Each row was made from one path, in order. Every step used is in the known rows, and no mark comes twice. Write each row's path.
Known rows:
pakol-redu-gevel-kazab-zonum: [  8.5   6.8 -21.2 -19.7  -7.5  16.9   9.1  54.3   7.1   2.0  12.6 -15.5
 -42.3   1.4  37.9  -0.9  12.9  10.7   2.5   7.7  -5.7 -16.7 -41.3  -2.6]
zonum-tebeku-pakol-redu-gevel: [  6.1   9.6   2.4  14.1   0.4  11.2 -18.2 -12.9  26.4  11.3  50.0  24.5
  -5.6   0.5  31.4  -4.4   8.1  16.8 -18.8 -23.7  -0.3  40.7  -3.1  -4.7]
zonum-tebeku-pakol-kazab-gevel: [  5.9   8.3   9.4   4.9 -16.8  -2.6  -1.2 -33.6  10.6  20.9   2.7  21.6
  -0.9 -17.5  -5.1  17.9  -3.8  -2.8  25.9  -1.4   0.1  20.5  10.2  -6.0]
tebeku-zonum-kazab-gevel-redu: [ -7.7  15.0  -0.1  -1.8  24.0   7.0  38.1  28.0 -15.3   7.9 -30.4 -24.6
  -7.6   0.8  -3.9 -17.4  -8.2 -22.2   5.4  29.3  -0.9 -63.1  22.1  11.2]
zonum-kazab-pakol-tebeku-gevel-redu: [ 27.8  21.2   3.7   9.0  -0.6 -29.7  24.1  -7.7 -10.1  -1.3 -40.2  24.1
 -22.4  18.8  -9.0 -16.6  10.0 -17.7 -17.0  17.2  15.9 -67.0  13.7  -0.4]
kazab-pakol-redu-gevel-tebeku-zonum: [  5.1  15.2  -7.2 -17.6   1.5   9.3   2.5  13.5  33.1   5.1  23.9  -3.0
  14.8  11.5  15.1  19.8  14.2  22.5 -57.3   0.7  10.0  22.7  13.4   5.6]
pakol-redu-gevel-kazab-zonum-tebeku: [ -4.8   9.3 -13.9 -13.2 -25.7  30.4  -0.3  30.8  26.0   5.4  15.6   1.5
 -70.5   3.7  38.1  18.9  34.2   9.8  -9.5  10.1 -18.1 -13.2 -16.3  -2.7]
zonum-tebeku: [-21.9  -9.7   4.1   7.9  -0.1  12.9 -23.1 -11.7   3.6  -0.9  14.9 -10.4
 -32.5  -5.6  -4.3  11.6  10.3  -2.7  -5.9 -23.7 -10.8  56.1  13.0   4.1]
redu-gevel-tebeku-pakol-kazab: [ 14.6 -18.4  -8.0  -9.4   2.8 -38.5  -5.0 -16.5   6.2   1.2   7.7  -7.4
  -5.9 -10.9  -3.1  23.7   1.8   7.4  16.5  -9.9  17.9  -8.5 -24.0  -1.6]
tebeku-zonum-kazab-pakol-redu-gevel: [ 14.9  17.9  -5.3  -5.4  -5.2   8.8  36.7  49.8  18.2   1.3  -5.1  14.8
   0.4  34.9   8.1 -27.5  15.2   7.5 -41.1  -3.9   3.7  13.2  36.5  15.8]
zonum-tebeku-gevel-kazab: [-14.1  -4.5   0.2   8.7  16.0   5.8  -8.1 -26.3   1.7  19.5  38.1 -14.6
 -28.9  -7.5 -15.5 -27.9  21.7  -8.0  29.8  14.3 -19.7   6.6   5.5 -18.7]
kazab-zonum: [ -6.5  -6.1 -10.2 -11.3   2.1   5.6  -8.2  28.1  -0.5  -3.1   3.6 -35.5
  -8.7 -14.1   9.3   8.8   0.3  -4.2  -9.7 -19.5   1.4  37.8 -15.9   6.2]
pakol-kazab-zonum-tebeku-gevel-redu: [  8.2  -2.1  -6.0   6.8  -9.0 -25.0   4.3 -12.6  22.8   1.3 -23.8  11.4
 -28.6  -7.4   2.3  31.4  23.9 -11.9  13.7  28.9 -11.0   9.5 -20.9  -6.3]
redu-zonum-tebeku-pakol: [-20.4 -22.5  16.4   9.5 -11.5  24.7 -23.0 -46.1   2.3  -5.9  35.3   5.6
  34.1 -11.7 -10.4   5.9 -12.6   2.2  -0.1 -24.8 -10.7  43.4  30.6  -4.0]
gevel-redu-zonum: [-13.7 -14.5   2.6   1.3   2.6   7.0  -3.3  -0.1 -24.4 -29.3  -8.2 -15.8
  26.3  -3.3  -3.4  22.6 -35.0  -3.0   5.7  -4.1  -3.6   3.0 -13.6   7.5]
gevel-tebeku-pakol: [-14.2 -15.0   2.6  -4.7  31.5 -17.5 -39.9 -30.6  -7.9   9.4  26.2 -30.1
  18.3 -29.7  -7.9  -3.1   0.1  13.3  -4.1 -22.0  14.0 -12.2 -16.0  -0.1]
pakol-redu-zonum-kazab: [-10.0 -18.7   3.6   8.6   1.5   4.4  -7.6   7.9 -13.1 -16.9 -19.1  21.1
  33.4  21.6 -10.8 -26.6  -8.1  12.4   5.5   1.2  -8.1  -3.5   1.1   3.1]
zonum-kazab: [-10.0 -11.5  -1.9   3.8  18.7 -13.3  -0.1  23.6 -22.1  -6.4 -20.8 -19.8
 -18.0   7.1 -19.1 -30.4   5.1  -8.4  11.0 -16.7   0.7  -8.7   7.6  12.9]
redu-gevel-kazab: [  0.7  -2.8 -13.9 -13.1   3.9   9.5  19.1  34.5 -17.3  -4.3  24.1 -37.8
 -45.4   1.9   7.8  -8.0  -1.7  -7.4  25.0  -8.5  -3.6  -3.5 -15.0   0.0]
gevel-redu: [ -8.5  -0.2  -3.9   3.5  21.1  -9.2  -9.9  14.5 -23.5 -11.9  -6.3 -26.1
 -16.0 -11.8   9.4   8.9 -15.2  -1.5   0.9 -13.7  -0.9   0.0 -30.1  11.9]
tebeku-zonum-kazab-pakol-redu: [ -1.7   7.8   1.7  -3.0   5.9   9.1   9.6  33.3   6.1   6.8 -14.6  13.8
   8.5  19.8  -7.3 -44.5  18.1  16.8 -36.4  -5.6  -6.0   9.9  29.1  15.7]
tebeku-pakol: [ -2.7 -10.8   3.0   3.8  26.3  -4.7 -20.3  -5.7 -15.2   7.6  35.4 -22.6
  21.5 -23.1   0.5 -28.3 -14.4   4.1   4.6 -37.0   5.8  34.5 -11.6   0.4]
pakol-kazab-zonum-tebeku: [ -9.0 -19.7  -6.7  -7.8 -33.3  -1.1  -8.9   1.7  19.9  -2.8 -24.9   2.0
 -53.0  -7.4  -0.4  37.4  24.6  -2.4   6.0  -5.5 -17.2  46.1  -6.8   4.9]
kazab-zonum-tebeku-pakol-redu: [ -8.2   2.4   2.8   4.0  -4.1  18.5 -38.4 -11.7  28.7  17.4  26.7  16.3
  -3.0 -19.9  30.5  -4.1  22.6  23.0 -29.0 -17.3  -8.4  26.6 -13.7  -2.5]
zonum-tebeku-gevel: [ -4.6  -1.9   4.1  20.8  19.5  -2.2 -13.5 -32.0  17.1  12.8  37.4  -4.8
   6.0  -1.6 -12.8 -11.0  12.4 -12.1   7.3  -3.0  -6.6  67.1  15.0 -14.9]
kazab-gevel-redu: [  2.4  30.1  -0.6  -1.1  13.9   0.5   9.2  13.9 -18.4  -0.5 -12.1 -21.2
   8.5 -11.8  14.6  25.3 -31.4 -12.1   7.0   9.2  12.3 -20.0 -16.9   4.8]

Write each row's path:
[ 10.5  20.1  11.0   6.6  -0.7 -18.5  27.8   1.8 -10.5 -20.7 -33.3  20.0
  62.9  23.6 -30.2  -3.1 -13.6 -12.2  -3.2  20.4  13.8 -38.0  37.0   5.7] | tebeku-gevel-redu-zonum-kazab-pakol
[-10.3   4.1   7.9  -4.3   0.6   2.1  -8.9 -16.6   0.6  -3.5 -31.2  20.0
  51.5  11.9 -14.5  15.8 -10.4  10.2   3.7  37.7  12.3 -70.4   9.7  -3.6] | pakol-redu-zonum-kazab-gevel-tebeku
[ -4.5  15.6   8.2  -5.6  23.9 -18.9  -8.4 -17.0  -8.7  19.4 -11.0 -13.8
  29.5 -16.7 -18.8 -10.3   1.0  -4.9  10.7   9.5  28.3 -90.3  16.3   2.1] | zonum-kazab-gevel-tebeku-pakol
[ 14.6 -17.8   2.7  15.6   3.2  -3.1   8.5 -47.2 -12.6 -11.9   7.5   9.2
  17.0   4.8  -0.6   2.7 -26.7 -18.5   7.5  25.8  -2.7  -7.2 -15.3 -23.2] | pakol-tebeku-gevel-redu-zonum
[ 15.8  25.8  -2.2  -1.7  13.1  -3.1  -5.2   6.3   2.1  19.4  25.2  13.6
  22.3   3.7   0.5 -39.8   8.6  20.3  -0.6  10.0  -1.6  10.5 -16.5 -13.1] | tebeku-gevel-kazab-pakol-redu
[  6.4 -10.6  11.1  -5.9 -42.9  11.0  16.4  -7.1 -14.6 -23.1 -41.6  27.8
  -6.1  27.8 -23.2   6.2  -5.1 -11.2 -18.2  -9.1   5.6 -21.9  44.8   6.4] | redu-zonum-kazab-pakol-tebeku
[ -0.4  30.4   0.7   1.5  14.0 -11.5  23.1  30.0 -25.1  -1.7 -46.4 -10.5
  -6.2   2.3  -1.5   2.8 -14.6 -19.5  14.0  18.6  13.9 -78.0   2.6  13.5] | zonum-kazab-gevel-redu
[ 21.8 -16.9  -3.4  15.1  17.6 -10.2  -0.9 -33.3  -2.4  12.6  31.7  -5.1
 -12.0  -0.6  -1.8 -30.8  -3.1 -17.9   5.8  -0.3   1.6  37.3 -14.9 -25.4] | pakol-tebeku-gevel
[  0.3  -6.4   4.6  16.9  22.8 -20.3  20.5  -7.6 -19.1 -18.1 -20.1   1.4
  47.6  15.8 -26.4 -19.9 -14.1 -18.6  25.0  27.3   1.5 -43.6   9.9  -3.8] | tebeku-gevel-redu-zonum-kazab
[ 15.8 -14.5 -13.8 -21.9 -11.2 -30.6   2.1   1.7  19.8   1.1  -3.1 -14.8
  -9.6 -17.2   8.6  41.1  12.8   4.0   5.2  -1.8  20.1 -17.8 -27.2   0.3] | redu-gevel-tebeku-pakol-kazab-zonum
[ 10.8 -21.4  -7.1 -11.0  -8.2 -19.8  -4.7   9.8   0.9   5.9  -6.3  -8.6
  -1.3 -24.6   2.9  -2.0   2.3   5.6  15.9 -19.4   1.0  25.6 -29.8   2.4] | tebeku-pakol-kazab-zonum
[ 14.8   5.6 -11.6   4.8   7.9  -0.1  -0.7  26.3   7.5  -3.4  24.2  -0.1
  -4.1  13.0  29.0  -3.8 -10.7  11.0 -12.2 -16.4   5.6  51.3 -29.0  -1.1] | pakol-redu-gevel
[ 24.3  33.5  -5.7  -5.7 -15.1   2.9   6.6  36.3  15.5  -6.9  12.3  18.6
  12.8  21.1  24.3  15.1  -7.8  17.0 -38.6 -25.6  17.8  57.1  -2.4   7.8] | kazab-pakol-redu-gevel
[-18.5 -16.9   7.0   7.3  -4.2  23.0  -2.0 -41.0  -0.1   2.5  36.6  -5.3
  12.0   1.0 -26.9 -12.3   5.9 -10.0  34.8  22.1 -23.6  14.0  22.3 -22.8] | redu-zonum-tebeku-gevel-kazab
[ -6.8   5.1   4.1 -16.0 -24.8  27.7  -8.4  11.3 -12.3 -10.7   1.2  17.1
  29.6   8.6  -3.0  -0.8 -12.5  28.0  -6.5  -3.0 -11.2   1.8  -1.5  -0.3] | gevel-kazab-pakol-redu-zonum
[  8.7 -11.8  -5.8   4.7 -14.6 -17.2   1.0 -17.7  32.1  10.6  -3.9   9.7
 -16.8  -3.8 -10.8  16.7  28.1 -11.6  15.0  16.8 -11.2  62.1  -3.5 -13.2] | pakol-kazab-zonum-tebeku-gevel
[-11.9   4.1 -13.0 -19.1 -28.7  28.3  12.6  31.0  15.5  -1.5  15.2 -25.3
 -79.1  -1.5  19.7  29.9  30.0 -12.7   2.9   2.2 -12.2  -7.4   7.4   1.9] | redu-gevel-kazab-zonum-tebeku
[ 11.7   1.9   8.7  -1.3 -14.2  -8.4  19.9 -20.3 -17.3  -6.5 -22.9  16.4
  59.3 -14.2  -3.1  30.6 -48.8  -3.2  35.9  17.4   7.7 -28.2 -14.8  -3.9] | tebeku-pakol-kazab-gevel-redu-zonum
[  5.0  -0.5  10.7  -4.2 -38.6   0.6  20.3  -3.0 -23.9 -31.0 -63.0  30.0
 -17.1  23.4 -10.7  21.5 -10.9 -11.5 -22.4   5.5   6.6 -70.5  27.0  13.0] | gevel-redu-zonum-kazab-pakol-tebeku
[-17.4  18.7  13.3   4.3 -20.9  29.6   6.4 -23.4  -0.6 -13.0 -13.1   7.5
  21.3  -1.2   2.8  59.9 -29.4 -15.1   3.3  20.2  -3.5  -9.9  26.2   0.8] | kazab-gevel-redu-zonum-tebeku
[ -0.6 -25.9  -7.1 -19.4  -1.0 -32.2 -26.1 -14.1   8.1   7.0 -14.5 -16.9
  -3.1 -31.6  -4.6  23.9  16.2  13.5   9.0  -3.4   9.1 -21.6 -34.4   0.5] | gevel-tebeku-pakol-kazab-zonum
[ -2.1   6.8  -1.5   3.2  -2.0  20.8 -12.5  -3.4  12.3  16.9  46.6  15.9
 -39.8  -4.4  30.4 -18.5  18.9  20.0   4.5  -7.4 -13.6 -17.9 -13.3  -9.0] | zonum-tebeku-pakol-redu-gevel-kazab
[ -0.8  -6.1  16.0   2.9 -35.2  13.9   5.5 -49.1   9.7   4.9   2.7  31.6
  42.2  -9.0 -16.1  32.8 -22.6  -4.9  31.6   7.2  -4.0  29.1  27.5 -11.4] | redu-zonum-tebeku-pakol-kazab-gevel
[ -5.4   8.5   4.0  21.7  24.2  -9.0 -10.0 -27.3   7.0   4.5  17.6  -1.7
  -7.0  -5.6  -0.4   5.3   7.2 -10.9  -0.3  12.1  -7.4  12.9  -4.0  -7.7] | zonum-tebeku-gevel-redu
[-18.2 -25.1  -3.1   0.6  29.4   5.3  14.5  25.3 -11.7   4.5  -2.6 -36.6
 -17.0   5.1 -20.9 -50.6  13.3 -11.7   2.8  -5.6 -13.8   7.2  26.1  11.5] | tebeku-zonum-kazab
[ -6.6 -19.0   1.5   5.2   1.8  17.0 -21.8  -6.1  -5.3 -14.6  15.2   9.9
  46.7   6.9   4.1  -4.6 -25.5  19.1  -1.8  -9.9  -9.7  51.3 -21.3  -4.8] | pakol-redu-zonum
[  0.1  15.5   4.3  -5.8  -5.0 -12.3   7.1  34.6 -13.2 -10.0 -31.9  -1.8
  -1.3  14.4 -21.5 -12.8   7.9  -2.5 -14.8 -25.9  13.1  -1.2  32.8  21.8] | zonum-kazab-pakol
[  3.9   2.5  -0.2   0.3   6.4  12.5  41.4   4.6 -14.4  11.0 -36.5  -7.9
 -49.6   5.0   6.0 -16.0  -2.4 -29.1  -3.1  36.4  -4.9 -90.8  17.2   0.4] | pakol-tebeku-zonum-kazab-gevel-redu
[  6.0  20.4   3.4   0.2  -3.2  -9.8  -6.4  33.0  -3.1  -4.0 -31.4  27.2
   7.1  20.6  -4.1 -24.3  11.2  19.0 -28.3 -17.9   9.3  -1.8   8.4  17.0] | zonum-kazab-pakol-redu
[  3.0  -5.2   2.0  10.1  27.2  -1.5 -35.2  -6.3  -4.3  15.0  35.1   5.7
  30.9 -16.6  17.4 -40.8  -9.6  27.5  -7.4 -28.7   1.0  33.7 -37.3  -3.3] | tebeku-pakol-redu
